Each row was made from one path, in order. Every step used is in the known rows, and no mark comes twice. Write each row's path.
Known rows
feriv, fesutud, zoteb, viro: [-.19 -.08 -.22 -.26 .29 .32 -.23 -.08 -.18 -.16 -.08 .04 .15 -.05 -.08 -.30 -.32 .21 -.14 .02 -.17 -.40 -.30 .14 -.04]
sasal, momus: [.09 -.01 .34 .08 -.02 -.20 .43 -.04 .37 .01 .01 -.02 .13 .08 -.34 .27 -.14 -.19 .06 -.01 .13 .38 .05 -.09 -.04]
nadur, viro, zoteb, kemo, momus, sasal: [.01 .15 -.12 .25 -.38 -.85 -.03 -.03 .03 .70 .12 .10 -.06 .20 .59 .02 -.28 -.04 .49 -.01 .26 -.27 -.09 -.24 .20]
nadur, viro: [-.13 .01 .43 .16 -.27 -.36 .01 .06 -.10 .32 .26 -.20 .24 .04 .14 .10 -.10 .00 .16 .00 -.02 .04 .01 -.26 .00]
zoteb, viro, nadur: [-.10 .05 .54 -.01 .24 -.17 -.11 .31 -.08 -.16 -.10 -.24 .12 .08 .16 -.12 -.42 .19 -.09 .13 .22 .21 -.12 .02 .06]
feriv, fesutud, zoteb: [-.03 -.07 -.27 -.12 .07 .37 -.06 -.14 .03 -.15 -.34 .24 .28 -.11 -.04 -.32 -.03 .00 -.26 -.12 -.26 -.40 -.12 .15 .14]
kemo, momus: [.17 -.07 .28 .14 -.10 -.51 .11 -.21 .14 .22 -.03 .00 .31 .03 -.02 .08 -.08 -.20 .08 -.24 .03 -.03 -.11 -.12 -.13]
feriv, fesutud, zoteb, kemo, momus, sasal: [.09 -.30 -.61 -.13 .03 -.07 -.05 -.25 .02 .21 -.21 .44 .12 .13 .21 -.23 -.12 -.03 .11 -.14 -.20 -.67 -.24 .08 .14]
nadur, viro, zoteb, fesutud, sasal, momus: [-.15 .14 -.09 .03 -.35 .14 -.21 -.05 .15 .17 -.30 .26 -.12 .06 -.32 .25 .02 -.25 .09 .12 .12 -.12 .29 .35 .13]
somi, sasal, fesutud, zoteb, viro, difa: [.19 .04 .25 -.15 .09 .27 -.16 .09 .06 -.21 .23 -.41 -.36 -.27 .00 .08 .08 .10 -.19 .29 -.24 .29 -.10 -.10 -.41]
nadur, viro, zoteb: [-.11 .36 .22 .24 -.32 -.38 -.04 .10 .05 .33 -.01 -.12 .08 -.04 .34 -.09 -.16 .02 .11 .04 .24 -.01 .03 -.14 .23]
feriv, fesutud, sasal, momus: [.06 .01 -.01 .02 -.16 .50 -.02 -.27 .31 -.07 -.49 .21 .01 .17 -.45 .14 -.11 -.01 -.20 .01 -.20 .01 .27 .39 .16]
difa, viro, zoteb: [-.09 .41 .21 .30 .07 -.29 .06 .13 .16 .11 -.28 -.06 -.10 .02 .28 -.18 -.18 .23 -.08 .01 -.15 .04 -.28 -.37 .28]
somi, sasal, fesutud, zoteb, kemo: [.21 -.05 -.33 -.02 -.33 .32 -.10 .08 -.06 .24 .09 .12 -.17 -.23 -.10 .17 .36 -.40 -.06 .31 -.08 -.08 -.07 -.14 -.10]
zoteb, kemo, momus: [.19 -.03 .02 .04 -.23 -.71 -.09 -.17 .11 .33 -.09 .26 .38 .05 -.07 .11 -.20 -.37 .17 -.05 .19 -.13 -.22 -.08 -.13]
momus, sasal: [-.09 -.13 .24 .12 .21 -.25 .30 .10 -.02 -.04 .24 -.29 .02 .42 .05 .03 -.09 .18 .12 -.19 -.05 .15 .06 -.38 .25]
nadur, viro, difa: [.04 .12 .73 .08 -.19 -.46 -.04 .07 .18 .02 .12 -.32 .20 -.02 .20 .00 -.19 .09 -.04 .05 -.14 .32 .07 -.14 -.14]
feriv, fesutud, zoteb, kemo, momus, sasal, somi: [-.02 -.17 -.50 -.30 .21 .28 .18 -.09 .07 .13 .06 .38 -.15 -.03 .25 -.29 -.03 -.17 .23 .23 -.14 -.54 -.08 .14 -.02]
kemo, zoteb, fesutud, sasal, somi: [-.19 -.16 -.14 -.42 .30 .59 -.20 .08 -.31 -.24 .19 .27 .23 -.02 -.47 -.11 .29 -.25 -.15 .12 .05 -.08 .68 .49 .02]
viro, zoteb: [.00 .37 .05 .18 -.05 -.28 .05 .07 .17 -.02 -.27 -.06 .12 .05 .07 -.14 -.17 -.04 -.10 -.08 .29 .10 -.01 -.08 .29]
kemo, momus, sasal, fesutud: [.19 -.14 .00 .30 -.24 -.31 .29 -.23 .00 .03 .34 -.27 -.22 .19 .29 .13 .22 .18 .30 -.36 -.21 .31 -.12 -.18 -.06]
fesutud, zoteb, viro, nadur: [-.15 -.10 .17 -.15 .39 .24 -.05 .27 -.15 -.12 -.22 .00 .08 -.21 .19 -.19 -.16 .19 -.21 .06 .18 -.25 -.11 .07 -.02]
difa, viro, nadur: [-.03 .07 .65 .27 .16 -.09 .08 .31 .11 -.01 -.32 -.07 .02 .02 .45 -.18 -.13 .30 -.18 .08 -.27 .16 -.21 -.23 .22]
momus, sasal, fesutud, zoteb, kemo: [-.01 -.18 -.60 .01 -.08 .18 .13 .02 -.23 -.03 .22 .08 -.22 .01 .11 .01 .39 .11 .13 -.11 -.11 -.10 -.11 -.16 .04]
sasal, fesutud, zoteb, viro, nadur: [-.05 -.01 -.04 -.01 .08 .44 -.08 .18 -.24 -.28 -.07 -.13 -.20 -.35 .29 -.16 .14 .31 -.16 .01 .00 .07 -.18 .20 -.15]
momus, sasal, somi: [-.17 -.01 .37 -.07 .37 .15 .53 .26 .04 -.13 .50 -.36 -.23 .25 .08 -.02 .01 .06 .22 .19 -.02 .28 .25 -.29 .09]
sasal, fesutud, zoteb, kemo: [.08 -.03 -.53 -.01 -.28 .19 -.07 -.05 -.16 -.04 -.02 .24 .03 -.28 -.08 .02 .36 -.16 -.04 -.05 -.01 -.11 -.20 .02 -.15]
difa, viro, zoteb, kemo: [-.07 .42 -.03 .23 -.01 -.46 -.15 .16 .11 .24 -.31 .19 -.04 .03 .26 -.16 -.30 .01 -.01 .21 .03 -.07 -.38 -.31 .29]
kemo, zoteb: [.05 -.07 .07 .00 .15 -.29 .06 .00 -.13 .07 .21 .07 .57 -.02 -.05 -.15 -.06 .00 -.16 -.24 .21 .17 .31 .02 .18]
viro, zoteb, fesutud, sasal: [-.13 .15 -.28 -.08 -.08 .21 -.45 .00 -.05 -.25 -.57 .24 .05 .19 -.40 -.05 .09 -.20 -.19 -.06 .09 -.29 .19 .31 .31]

Write each row's path
[-.07 -.22 .02 -.15 -.07 .29 -.07 -.11 .16 -.21 -.29 .23 .06 .22 -.78 .37 .12 -.33 -.04 -.01 -.09 .03 .25 .31 -.02] => zoteb, fesutud, sasal, momus
[.04 -.25 -.12 .07 .16 .14 .11 .01 -.19 -.06 .11 -.14 -.40 -.14 .62 -.09 .17 .47 .14 -.22 -.07 -.09 -.21 .08 -.16] => kemo, momus, sasal, fesutud, zoteb, viro, nadur
[-.12 -.17 -.09 .03 .29 .45 .11 .25 -.31 -.30 .15 -.29 -.44 -.05 .48 -.15 .16 .57 .00 -.07 -.08 .06 -.11 .01 .03] => momus, sasal, fesutud, zoteb, viro, nadur
[.03 -.06 .02 .23 -.13 -.01 .26 .00 -.10 -.20 .37 -.40 -.26 .27 .17 .07 .23 .31 .17 -.22 -.19 .45 -.01 -.25 .12] => momus, sasal, fesutud
[.24 -.12 -.56 .04 -.40 -.11 -.08 -.29 -.07 .22 -.05 .39 .07 -.37 .06 .06 .36 -.27 .09 -.17 -.01 -.28 -.31 .08 -.33] => sasal, fesutud, zoteb, kemo, momus
[-.06 -.02 .25 -.28 .47 -.04 -.10 .04 .03 -.31 -.04 -.17 .09 -.19 -.10 -.10 -.24 .22 -.24 .00 -.05 -.02 -.13 -.06 -.34] => fesutud, zoteb, viro, difa
[.03 .06 .42 -.23 .46 -.48 -.17 .08 -.07 -.26 .30 -.25 .42 -.04 -.01 -.19 -.48 .34 -.22 -.06 .16 .44 .18 .11 -.16] => kemo, zoteb, viro, difa
[-.23 .26 -.17 -.24 .12 .59 -.25 .16 .00 -.32 -.32 .16 -.22 .04 -.37 -.12 .19 -.35 -.07 .31 .12 -.14 .35 .40 .15] => viro, zoteb, fesutud, sasal, somi
[-.06 .14 -.24 -.05 -.11 .24 -.13 -.09 .28 -.20 -.58 .32 -.08 .14 -.58 .19 .03 -.31 -.09 .02 .17 .00 .26 .44 .20] => viro, zoteb, fesutud, sasal, momus
[.22 .00 .54 .09 -.08 -.09 .42 .09 .48 .30 .14 -.15 -.05 .13 -.35 .42 -.15 -.43 .04 .33 .07 .41 .16 -.25 -.01] => somi, sasal, momus
[.05 -.06 -.29 .08 -.18 .36 .12 -.12 -.11 -.16 .04 -.01 -.01 -.30 -.02 -.02 .48 .02 -.13 -.23 -.15 -.01 -.08 .00 -.14] => sasal, fesutud, zoteb
[.02 -.04 .22 .09 -.06 .28 .20 -.18 .26 .07 -.24 .09 .01 .08 -.54 .40 .09 -.11 -.11 -.07 .04 .09 .41 .09 .00] => fesutud, sasal, momus
[-.16 .10 .30 -.09 .14 .61 .08 .07 -.02 -.05 -.01 -.07 -.13 -.04 -.31 .09 .24 -.13 -.11 .19 .00 -.05 .51 .07 -.07] => fesutud, sasal, somi
[.23 .24 -.47 .31 -.41 -.55 .01 -.15 .09 .16 .01 .05 -.31 .16 .44 -.03 .03 .02 .33 -.14 .20 .13 -.21 -.04 .15] => viro, zoteb, kemo, momus, sasal, fesutud
[.00 .13 .65 -.13 .31 -.45 -.14 .10 .11 -.35 .09 -.42 .12 .10 -.13 -.02 -.50 .24 -.11 .09 .00 .40 -.14 -.09 -.27] => zoteb, viro, difa
[-.11 -.06 .13 -.15 .38 -.35 -.10 .05 -.34 .04 .45 -.12 .45 .03 -.09 -.11 -.36 .21 -.05 -.12 .30 .15 .13 -.01 -.01] => kemo, zoteb, viro
[-.09 .38 -.04 .15 -.44 -.56 -.23 .14 .00 .45 -.04 .11 .15 .02 .27 -.06 -.29 -.19 .19 .23 .36 -.14 -.09 -.12 .22] => nadur, viro, zoteb, kemo
[.37 -.14 -.34 .05 -.46 .02 -.09 -.17 .06 .49 .04 .26 -.13 -.32 .05 .23 .38 -.51 .06 .16 -.06 -.25 -.18 -.08 -.31] => somi, sasal, fesutud, zoteb, kemo, momus
[.01 -.08 .00 -.07 .00 .44 -.08 .06 -.23 .10 .39 -.31 -.33 -.20 -.07 .16 .18 -.01 -.03 .24 -.11 .01 -.14 -.20 -.27] => somi, sasal, fesutud, zoteb, viro
[-.01 -.28 -.21 -.25 .09 .24 -.10 -.15 -.03 -.11 -.08 .44 .38 .07 -.70 .20 .14 -.21 -.16 -.14 .09 .04 .57 .51 .08] => kemo, zoteb, fesutud, sasal, momus
[-.14 .14 .08 -.16 .06 .81 -.13 -.03 .03 -.21 -.24 .04 -.13 .05 -.23 -.17 .05 -.04 -.19 .27 -.24 -.12 .38 .38 .10] => feriv, fesutud, sasal, somi
[.06 -.33 -.40 -.06 .13 -.30 .17 -.16 -.03 .37 .01 .32 .11 .04 .14 .03 .07 -.14 .20 -.21 .06 -.55 -.13 -.24 -.03] => fesutud, zoteb, kemo, momus, sasal
[.22 -.13 -.23 .22 -.36 -.50 .08 -.19 -.04 .14 .30 -.02 -.16 .20 .23 .16 .12 .02 .37 -.16 -.04 .19 -.21 -.14 -.07] => zoteb, kemo, momus, sasal, fesutud
[-.13 -.06 -.24 -.07 .08 .30 -.07 -.06 -.31 -.16 .26 -.19 -.16 -.26 -.05 .01 .18 .22 .00 -.08 -.05 -.01 -.26 -.03 -.29] => sasal, fesutud, zoteb, viro
[-.03 -.10 -.02 -.11 .38 .17 .09 .02 -.12 -.49 .36 -.48 -.44 -.04 .21 -.08 .09 .60 -.03 -.11 -.28 .30 -.12 -.11 -.27] => momus, sasal, fesutud, zoteb, viro, difa
